What can hang from each mark:
pora: folo ruzo
folo: kiner mizer
mibo: mizer
dudop: mizer
mizer: folo
ruzo: kiner
sufir: kiner mizer pora
kiner: folo ruzo sufir

Known rows, with every way that one mark hangs from another:
folo[kiner[sufir[pora]] mizer]: [.26,.13,-.09,.09,.37,.08,.33,.02,.11,-.13,.23,.20,.01,.12,.22,-.11,-.05,-.05,-.01,.20,.10,.00,-.01,.08,.03,-.02,.11,.10,.16,.11,.07,.19,.02,-.08,-.20,.17,-.05,.01,-.24,-.04,-.09,.19,-.15,.09,-.02,.03,.16,.03,.18,-.22,-.15,-.01,-.30,-.11]
mibo[mizer[folo[kiner]]]: [.02,.12,.04,.23,.02,.02,.28,.14,-.06,.00,.07,.01,-.11,-.01,.31,.07,-.03,.05,-.02,.04,.17,.05,.01,.08,.07,-.25,-.01,-.08,.17,.02,.01,.26,-.24,.06,-.10,.05,-.07,-.03,-.10,.01,.13,.21,-.12,-.33,.06,.24,.16,-.11,-.14,.34,-.07,-.13,-.10,.38]
sufir[mizer pora[folo]]: [.29,-.05,-.05,-.16,.01,-.06,-.16,.03,-.02,.13,.43,.00,.08,.09,.12,-.28,.06,.06,.27,.00,.16,.11,.12,.00,-.01,-.12,-.16,-.05,.28,.08,-.02,.05,.01,-.03,-.04,.18,-.11,.01,-.11,-.06,-.08,.07,-.09,.21,-.18,-.37,-.04,-.05,.00,.16,.00,.15,.14,-.10]
pora[folo[kiner[sufir[mizer]]]]: [.13,.08,-.09,.11,.38,.07,.21,-.03,.14,.01,.22,.06,-.04,.20,.00,-.12,.06,-.06,.03,-.02,-.11,.17,-.01,.11,.06,-.16,-.03,.00,.10,-.03,.09,.19,-.06,-.14,-.30,.15,-.16,.00,-.32,-.07,.02,.06,.06,.14,-.28,-.24,.03,.13,.12,-.01,.00,.08,-.09,.01]
sufir[mizer pora]: [.33,-.06,-.02,-.12,-.02,-.01,-.08,.04,-.04,-.01,.28,.05,.04,.08,.07,-.25,-.05,.07,.19,.14,.17,-.02,.04,-.03,.00,.06,-.15,.01,.23,.11,.05,-.01,.10,.03,-.01,.22,-.02,-.01,-.01,-.08,-.08,.14,-.23,.24,-.16,-.24,-.07,-.11,-.01,-.10,-.04,.11,.00,-.10]
pora[ruzo[kiner[folo sufir]]]: [.16,.12,-.01,.05,.24,-.14,-.08,.00,-.04,-.07,.00,.09,-.09,-.07,-.02,-.11,.27,-.17,-.07,-.10,-.19,.17,-.04,.04,.06,-.11,.03,-.04,.00,-.03,.13,.19,.10,-.16,-.23,.08,-.13,.07,-.36,.05,.33,.05,.25,.24,.14,-.24,.25,.01,.02,-.32,-.02,-.18,-.56,.28]
mizer[folo]: [-.01,.01,.02,.05,.04,-.09,-.06,.07,-.14,.10,.14,-.03,-.03,-.14,.10,.00,-.06,.06,.02,-.03,.00,.07,.02,.08,.00,-.11,.04,-.19,.07,.03,-.01,.07,-.09,.07,.08,-.07,-.02,.04,.05,.02,.09,.09,-.03,-.09,.11,.10,.12,-.02,-.03,.18,.04,-.10,-.01,.22]
ruzo[kiner[folo]]: [.06,.11,.04,.05,.00,-.05,-.09,.05,-.12,-.03,.03,.04,-.16,-.04,.00,-.03,.21,-.15,.01,-.07,-.03,.09,-.01,-.03,.11,-.01,-.03,-.13,.08,-.06,.02,.18,.09,.01,-.08,.14,-.10,-.04,-.17,.13,.06,.11,.21,.03,.16,-.13,.15,-.07,-.01,-.10,-.07,-.21,-.25,.31]
kiner[folo[mizer] sufir[pora]]: [.30,.07,-.08,-.15,.29,-.02,.05,.02,.10,.08,.38,.14,-.03,.04,.34,-.19,.02,.01,.05,.13,.12,-.06,-.10,-.01,-.04,-.10,.09,-.08,.23,.16,.04,.11,.22,-.10,-.26,.19,-.13,.01,-.21,-.12,.05,.15,.02,.31,.09,-.21,.19,-.01,.18,-.16,-.10,-.11,-.32,.03]
dudop[mizer[folo[kiner[sufir]]]]: [.03,.15,-.01,.20,.42,.03,.28,-.01,.01,.02,.14,.12,-.03,-.07,.31,.02,-.06,.02,.00,.19,-.11,.09,-.04,.18,.03,-.17,.04,-.05,-.07,.05,.09,.24,-.19,-.04,-.08,.03,-.14,-.02,-.28,.06,.08,.23,-.06,-.24,-.04,.17,.16,.13,.15,-.04,-.01,-.08,-.29,.17]
sufir[kiner[folo ruzo] mizer pora]: [.44,.09,.01,-.24,.02,.00,-.26,.02,.09,-.17,.40,.05,-.09,.15,.00,-.42,.12,.10,.14,.19,.22,-.20,.01,-.02,.06,.01,-.06,.02,.39,.04,-.04,.02,.40,-.14,-.16,.30,-.09,-.09,-.09,-.06,.31,.27,.02,.48,-.21,-.48,.02,-.29,.01,-.32,-.08,.10,-.26,.12]
mibo[mizer[folo[kiner[ruzo]]]]: [.09,.18,.03,.22,-.03,.04,.22,.11,.02,-.10,.14,.01,-.19,-.03,.28,-.02,-.02,.10,-.07,.03,.18,-.02,-.02,.03,.10,-.30,.00,-.04,.19,.05,-.04,.25,-.13,-.04,-.20,.11,-.10,.01,-.23,-.12,.43,.25,-.07,-.22,.08,.08,.24,-.18,-.08,.25,-.12,-.18,-.29,.21]
kiner[ruzo]: [.04,.04,.04,.02,-.06,.02,-.04,-.01,.09,-.10,.06,.01,-.08,-.01,.01,-.09,.05,.05,-.03,-.01,.01,-.14,-.03,-.06,.01,-.03,.03,.06,.01,.06,-.02,.00,.13,-.12,-.11,.04,-.03,.05,-.11,-.13,.27,.04,.05,.12,.02,-.13,.09,-.07,.06,-.08,-.03,-.06,-.19,-.14]
dudop[mizer[folo[kiner[sufir[pora]]]]]: [.25,.12,-.01,.15,.38,-.04,.18,.03,-.04,.03,.25,.22,.01,-.01,.36,-.09,-.11,.03,.12,.26,.08,.06,-.01,.18,-.03,-.11,-.01,-.06,.05,.18,.14,.19,-.15,-.02,-.01,.10,-.12,-.06,-.22,.04,.10,.26,-.10,-.14,.06,.13,.22,.07,.07,-.07,-.05,-.05,-.27,.04]
kiner[folo sufir]: [.12,.06,-.07,-.02,.26,-.08,-.01,-.01,.11,.09,.06,.09,-.12,.03,.04,-.04,.07,-.07,-.04,-.05,-.04,-.05,-.12,.02,-.03,-.02,.07,-.13,-.01,.06,.10,.03,.17,-.13,-.19,.05,-.07,-.01,-.14,-.06,.18,-.02,.25,.24,.11,-.15,.12,.08,.07,-.21,.03,-.14,-.26,.10]
pora[folo]: [-.07,.02,-.02,-.03,.06,-.03,-.08,-.02,-.03,.11,.16,-.02,.01,.05,.09,-.04,.13,-.02,.06,-.14,.00,.14,.12,.04,.01,-.21,-.01,-.08,.02,-.05,-.09,.05,-.09,-.03,-.04,-.01,-.08,.02,-.10,.02,.00,-.05,.11,.00,-.01,-.13,.05,.09,-.01,.24,.02,.03,.13,.02]
pora[folo[mizer] ruzo]: [-.09,.06,-.03,-.10,.10,.00,.03,-.05,-.03,.02,.44,-.14,.11,-.07,.37,-.14,.14,.10,.02,.00,-.12,.20,.17,.07,.01,-.49,.07,.01,.14,-.08,-.19,.21,-.14,-.15,-.20,-.02,-.18,.13,-.37,-.06,.13,.06,-.13,.09,-.18,-.31,.14,-.05,.13,.27,-.08,.11,-.09,.15]
folo[kiner mizer]: [-.04,.14,.00,.13,.14,.21,.38,-.01,.01,-.17,.20,.02,.00,.06,.17,.03,-.04,.04,-.10,.15,-.02,.03,.01,.05,.11,-.15,.09,.10,.12,-.05,-.12,.25,-.08,-.02,-.16,.12,-.05,-.05,-.26,.02,-.14,.18,-.22,-.10,-.17,.00,.08,-.10,.18,.05,-.17,-.01,-.11,.15]
dudop[mizer[folo]]: [-.06,.05,.06,.01,.06,-.04,.00,.00,-.11,.14,.25,-.02,.05,-.17,.31,.01,-.06,.13,.11,.16,-.03,.05,.01,.10,-.02,-.22,-.07,-.13,-.01,.04,-.03,.10,-.19,.06,.06,.00,-.12,-.02,-.13,.04,.04,.18,-.13,-.25,-.02,.09,.06,.00,.07,.22,.00,-.04,-.04,.18]
mibo[mizer[folo]]: [.02,.03,.05,-.02,-.07,-.14,.08,.13,-.06,.14,.11,-.01,-.02,-.10,.30,.00,-.06,.09,.05,-.01,.20,.03,.00,.04,.00,-.20,-.01,-.16,.17,.01,.02,.11,-.20,.10,-.06,.03,-.08,.02,.04,-.03,.15,.14,-.07,-.20,.07,.20,.09,-.12,-.14,.40,.00,-.11,-.05,.24]

Rows:
[.11,.06,-.02,.08,.25,-.15,.01,.00,-.04,-.10,-.10,.13,.02,-.09,-.11,-.11,.18,-.17,-.06,-.09,-.21,.20,-.05,.02,.05,-.03,.00,.09,-.11,-.06,.20,.14,-.03,-.12,-.14,.01,-.09,.15,-.25,.05,.19,.07,.09,.11,.03,-.05,.16,.06,.04,-.32,.02,-.09,-.46,.03]  pora[ruzo[kiner[sufir]]]
[.30,.14,-.03,-.08,.29,-.08,.03,.05,-.03,.02,.29,.23,-.05,.01,.23,-.19,.14,-.15,.08,.08,.08,.04,-.03,-.09,.06,-.01,.06,-.08,.24,.05,.12,.24,.15,-.07,-.24,.32,-.15,.03,-.33,.04,-.02,.21,.05,.26,.16,-.13,.23,-.05,.17,-.26,-.14,-.24,-.51,.08]  ruzo[kiner[folo[mizer] sufir[pora]]]
[.05,.13,-.07,.19,.39,.00,.14,-.09,.09,-.07,.11,.02,-.01,.08,.08,-.07,.19,-.10,-.05,-.10,-.18,.28,.07,.18,.03,-.30,.09,.05,-.02,-.03,.00,.24,-.13,-.23,-.22,-.10,-.13,.07,-.41,-.04,.30,-.02,.17,.10,-.07,-.20,.22,.13,.04,-.09,.02,.07,-.27,.07]  pora[folo[kiner[sufir]] ruzo]
[.21,.05,-.05,.16,.32,.11,.27,-.03,.08,-.10,.06,.12,-.07,.17,-.06,-.08,-.03,-.02,-.01,.13,-.10,.03,-.11,.10,.05,.02,-.02,.08,.07,-.02,.18,.13,.00,-.09,-.26,.21,-.08,-.02,-.21,-.07,-.02,.11,-.07,.14,-.28,-.12,.00,.08,.11,-.28,-.02,.02,-.17,.01]  folo[kiner[sufir[mizer]]]
[.01,.19,.10,.23,.12,.10,.17,-.01,-.04,-.12,.27,.00,-.09,-.11,.32,-.01,-.03,.15,-.02,.23,-.02,-.04,.02,.10,.06,-.28,-.01,.03,.05,.06,-.04,.23,-.11,-.09,-.10,.11,-.14,-.04,-.35,-.03,.32,.31,-.13,-.24,-.04,-.04,.22,-.09,.13,.11,-.10,-.11,-.31,.13]  dudop[mizer[folo[kiner[ruzo]]]]
[.23,.10,-.01,-.16,.03,.05,-.18,-.02,.13,-.16,.27,-.05,-.13,.10,-.09,-.30,.13,.11,.03,.13,.03,-.16,-.06,-.01,.12,-.05,-.05,.03,.27,-.10,-.08,.07,.35,-.17,-.22,.22,-.11,-.08,-.17,-.07,.35,.23,.11,.37,-.32,-.47,-.03,-.21,.07,-.28,-.05,.07,-.24,.21]  sufir[kiner[folo ruzo] mizer]
[.45,.08,-.07,.08,.32,.00,.14,.01,.03,-.16,.20,.14,.04,.13,.05,-.26,.03,.02,.05,.15,.01,.10,-.01,.12,.04,-.07,-.05,.16,.17,.14,.16,.15,.07,-.19,-.19,.14,-.08,.03,-.30,-.12,.18,.15,-.14,.32,-.23,-.32,.09,-.03,.01,-.35,-.05,.16,-.36,.00]  folo[kiner[sufir[mizer pora[ruzo]]]]
[.28,.02,-.04,-.29,.10,-.04,-.26,.02,.01,.02,.35,.03,.11,.20,-.01,-.37,.10,.00,.24,.04,.19,.11,.16,.07,.06,-.03,-.16,.03,.34,-.11,-.07,.05,.05,-.02,.04,.17,-.09,-.04,.00,.08,-.05,.15,-.04,.28,-.33,-.25,-.09,-.07,-.03,-.02,.01,.27,.09,.01]  sufir[kiner mizer pora[folo]]
[.44,.06,.03,-.08,.02,-.09,-.24,.06,-.17,-.12,.35,.02,-.06,-.01,.11,-.33,.23,-.04,.13,.11,.03,.13,.10,-.03,.08,-.12,-.17,.00,.31,.08,.06,.17,.17,-.10,-.15,.27,-.14,-.02,-.35,.01,.19,.22,-.05,.31,-.05,-.52,.15,-.30,-.06,-.20,-.09,-.03,-.35,.32]  sufir[mizer pora[ruzo[kiner[folo]]]]
[.38,.02,-.05,-.14,.24,-.09,-.13,.00,.20,.09,.43,.12,-.03,.10,.10,-.40,.10,.04,.21,-.02,.08,-.01,.00,-.03,-.05,-.12,-.07,.00,.22,.16,.10,.02,.17,-.21,-.28,.22,-.16,.11,-.23,-.22,.30,.08,.08,.44,-.12,-.46,.08,.07,.11,-.11,.01,.04,-.27,-.39]  kiner[ruzo sufir[mizer pora[folo]]]
[.11,.13,-.06,.22,.27,-.06,.35,.11,.07,.05,-.02,.12,-.11,.04,.23,.02,-.06,-.02,-.06,-.01,.09,.09,-.10,.11,.05,-.19,.06,-.10,.09,.03,.12,.23,-.22,-.02,-.24,.04,-.11,.00,-.11,-.05,.20,.19,-.02,-.22,.08,.29,.19,.03,-.07,.15,-.03,-.18,-.28,.24]  mibo[mizer[folo[kiner[sufir]]]]
[.13,.16,-.03,.01,.30,-.05,.08,.01,-.03,-.06,.24,.08,-.07,-.09,.16,-.15,.22,-.08,-.08,.00,-.17,.16,-.07,.01,.10,-.23,.08,-.04,.11,-.05,.07,.29,.07,-.19,-.36,.15,-.21,.10,-.49,.02,.20,.18,.07,.24,.02,-.25,.26,-.05,.22,-.22,-.09,-.22,-.62,.32]  pora[ruzo[kiner[folo[mizer] sufir]]]
[.07,.15,-.06,.16,.32,.17,.40,-.04,.24,-.22,.19,.13,-.11,.08,.16,-.08,-.01,.03,-.14,.14,-.08,-.10,-.11,.01,.09,-.14,.17,.16,.08,.02,.03,.24,.08,-.21,-.36,.16,-.10,.08,-.37,-.17,.21,.20,-.06,.12,-.09,-.07,.20,.02,.32,-.23,-.15,-.10,-.50,-.14]  folo[kiner[ruzo sufir] mizer]
[.09,.14,-.04,-.02,.30,-.04,.14,.04,.00,.02,.21,.13,-.11,-.04,.18,-.08,.14,-.13,-.05,.04,-.13,.05,-.11,-.04,.09,-.06,.09,-.09,.11,-.08,.09,.24,.08,-.07,-.29,.25,-.18,.03,-.36,.05,.00,.18,.11,.17,.08,-.12,.21,.00,.25,-.22,-.09,-.30,-.50,.21]  ruzo[kiner[folo[mizer] sufir]]
[.02,.16,.03,-.02,.07,.02,.07,.04,-.12,-.04,.26,.02,-.12,-.05,.18,-.06,.16,-.08,-.04,.06,-.03,.10,.02,-.10,.14,-.13,.04,-.08,.20,-.10,-.07,.29,.06,.00,-.20,.26,-.15,.01,-.34,.11,-.07,.19,.01,.02,.03,-.16,.15,-.11,.19,-.01,-.17,-.25,-.32,.38]  ruzo[kiner[folo[mizer]]]
[.28,.15,-.01,.13,.39,-.06,.12,-.02,-.09,-.07,.29,.13,.08,-.07,.39,-.17,-.01,.11,.08,.24,.00,.15,.03,.23,-.03,-.28,.00,-.01,.04,.18,.12,.26,-.17,-.14,-.07,.01,-.15,.03,-.35,.00,.29,.27,-.13,-.03,.03,-.01,.29,.00,.06,-.09,-.02,.03,-.41,.14]  dudop[mizer[folo[kiner[sufir[pora[ruzo]]]]]]
[.21,.02,-.04,.02,.23,-.07,.07,.05,-.02,-.01,.03,.13,.00,.05,-.16,-.17,.09,-.13,.03,.05,-.14,.09,-.10,-.05,.09,.12,-.11,.03,.05,-.10,.27,.14,.02,-.01,-.18,.29,-.11,.08,-.17,.02,-.08,.13,.01,.19,-.14,-.09,-.01,.02,.14,-.32,.01,-.12,-.32,-.05]  ruzo[kiner[sufir[mizer]]]
[.39,-.05,-.06,-.12,.22,-.08,-.02,.03,.06,.06,.22,.16,.07,.09,-.02,-.27,-.05,.00,.17,.13,.11,-.06,-.06,-.03,-.05,.11,-.09,.03,.15,.16,.21,-.03,.13,-.05,-.16,.22,-.06,.06,-.02,-.15,-.02,.09,-.09,.36,-.15,-.18,-.04,.04,.07,-.31,.01,.07,-.14,-.23]  kiner[sufir[mizer pora]]
[.32,.05,-.04,.00,.22,-.18,-.04,.07,-.05,-.02,-.05,.28,-.02,.04,-.03,-.18,.10,-.21,.07,-.01,.07,.08,.00,-.04,.02,.21,-.04,.02,.01,.07,.23,.10,.02,.01,-.03,.15,.00,.08,-.08,.08,-.02,.10,.09,.17,.19,.08,.13,.07,.04,-.32,-.01,-.16,-.38,-.20]  ruzo[kiner[sufir[pora]]]
[.17,.10,.07,.24,.07,.11,.12,.06,-.02,-.17,.35,-.03,-.16,-.03,.07,-.12,-.01,.15,-.01,.16,-.04,.00,-.03,.04,.12,-.19,-.02,-.05,.21,.06,.01,.22,.03,-.07,-.20,.17,-.11,-.02,-.25,-.11,.29,.28,-.15,-.02,-.18,-.22,.15,-.15,.07,.02,-.06,-.11,-.20,.24]  sufir[mizer[folo[kiner[ruzo]]]]
[.15,.12,-.01,.05,.26,-.13,-.04,.03,.01,.03,-.04,.13,-.15,.01,-.02,-.08,.19,-.20,-.02,-.07,-.12,.11,-.07,-.05,.07,.05,.03,-.10,.00,-.02,.18,.16,.12,-.05,-.18,.15,-.10,.03,-.21,.07,.14,.07,.31,.17,.18,-.08,.18,.06,.08,-.32,-.03,-.29,-.44,.19]  ruzo[kiner[folo sufir]]
[.36,.02,-.06,-.10,.25,-.14,-.11,.01,.12,.10,.15,.15,-.08,.05,.11,-.18,.06,-.10,.09,-.02,.13,-.07,-.06,.02,-.07,.02,.04,-.13,.13,.19,.13,-.02,.23,-.11,-.17,.09,-.05,-.02,-.06,-.08,.17,.01,.20,.33,.20,-.18,.16,.06,-.01,-.26,.00,-.11,-.29,-.02]  kiner[folo sufir[pora]]
[.05,.13,.01,-.07,.03,.10,.03,-.02,.11,-.05,.41,-.09,-.15,-.06,.28,-.12,.08,.13,-.04,.09,.01,-.18,-.06,-.07,.06,-.25,.11,-.02,.23,.08,-.14,.14,.24,-.19,-.31,.17,-.14,.00,-.37,-.19,.29,.16,.00,.19,.00,-.36,.19,-.17,.23,-.03,-.13,-.15,-.31,.16]  kiner[folo[mizer] ruzo]
[.11,.14,.06,.03,.00,-.08,-.14,.02,-.17,-.11,.08,-.03,-.11,-.12,.06,-.09,.28,-.08,-.05,-.06,-.12,.17,.05,.01,.10,-.17,-.02,-.05,.07,-.04,-.02,.20,.06,-.10,-.12,.05,-.13,.01,-.34,.10,.28,.10,.16,.08,.11,-.28,.20,-.14,-.06,-.12,-.07,-.17,-.39,.41]  pora[ruzo[kiner[folo]]]
[-.07,.16,-.01,.10,.19,.12,.26,-.04,-.03,-.15,.39,-.11,.03,.04,.32,-.06,.12,.04,-.06,.04,-.12,.24,.18,.17,.10,-.51,.09,.08,.17,-.08,-.24,.36,-.19,-.18,-.24,.00,-.19,.06,-.49,.03,.11,.11,-.16,-.03,-.23,-.29,.21,-.06,.15,.23,-.14,.11,-.08,.27]  pora[folo[kiner mizer] ruzo]
[.30,.09,-.01,-.22,.09,-.09,-.32,-.02,-.04,-.16,.18,.02,.02,.06,.05,-.28,.18,.01,.07,.08,.13,.05,.09,.09,.03,-.13,.00,.01,.23,.01,-.12,.08,.22,-.13,.02,-.02,-.05,-.05,-.07,.10,.35,.14,.08,.30,-.02,-.28,.12,-.19,-.13,-.23,-.03,.15,-.26,.35]  sufir[kiner[folo] pora[ruzo]]
[.05,.10,-.05,.03,.29,-.21,-.05,-.03,-.06,.01,.04,.08,.04,-.05,.01,-.17,.27,-.17,.02,-.19,-.23,.34,.08,.06,.04,-.21,.01,-.02,-.06,-.13,.10,.21,-.15,-.14,-.16,-.01,-.17,.18,-.35,.08,.23,.02,.24,.15,.03,-.15,.21,.15,.04,-.07,.06,-.09,-.37,.05]  pora[folo ruzo[kiner[sufir]]]
[-.06,.19,.00,.15,.13,.16,.27,-.03,.11,-.15,.40,-.05,-.08,.07,.30,-.08,.10,.05,-.05,.02,-.03,.04,.11,.02,.13,-.38,.11,.10,.19,-.07,-.22,.31,-.05,-.20,-.31,.14,-.18,.05,-.46,-.08,.19,.17,-.05,-.01,-.14,-.23,.21,-.08,.25,.17,-.19,-.02,-.21,.01]  pora[folo[kiner[ruzo] mizer]]
[.09,.14,.03,-.13,.05,.02,-.17,-.02,.13,-.16,.09,.01,-.16,.08,-.08,-.18,.16,-.01,-.05,.05,.05,-.15,-.05,-.02,.09,-.04,.06,-.01,.13,-.10,-.12,.06,.29,-.16,-.13,.07,-.07,-.06,-.10,.01,.43,.15,.23,.24,-.05,-.22,.09,-.16,.04,-.27,-.06,.01,-.31,.22]  sufir[kiner[folo ruzo]]
[.32,.07,-.01,.02,.11,.03,.00,.01,-.08,-.13,.43,-.03,.06,.12,.20,-.29,.14,.05,.13,.06,.07,.22,.20,.15,.04,-.37,-.15,.08,.27,.05,-.07,.23,-.04,-.14,-.14,.15,-.13,-.02,-.37,-.03,.17,.14,-.17,.17,-.27,-.49,.13,-.13,-.07,.07,-.08,.21,-.03,.12]  sufir[mizer pora[folo[kiner] ruzo]]
[.19,.01,.03,.09,.28,-.17,.01,.12,-.14,.10,.19,.13,-.02,-.12,-.03,-.15,.07,-.06,.07,.05,-.14,.14,-.09,.03,.07,.01,-.06,-.16,.11,-.07,.25,.20,-.07,.07,-.11,.20,-.13,.12,-.13,.06,.02,.20,.00,.07,-.08,-.01,.08,.07,.11,-.18,.08,-.23,-.29,.18]  ruzo[kiner[sufir[mizer[folo]]]]
[.36,.15,-.01,.16,.21,-.07,.22,.12,.12,-.06,.14,.22,-.12,.04,.32,-.17,-.03,.04,.02,.05,.30,-.05,-.07,.05,.01,-.17,.05,-.03,.21,.23,.14,.18,-.03,-.12,-.26,.12,-.10,.07,-.19,-.18,.49,.27,-.01,-.01,.20,.08,.31,-.09,-.07,.03,-.08,-.18,-.48,-.02]  mibo[mizer[folo[kiner[ruzo sufir[pora]]]]]
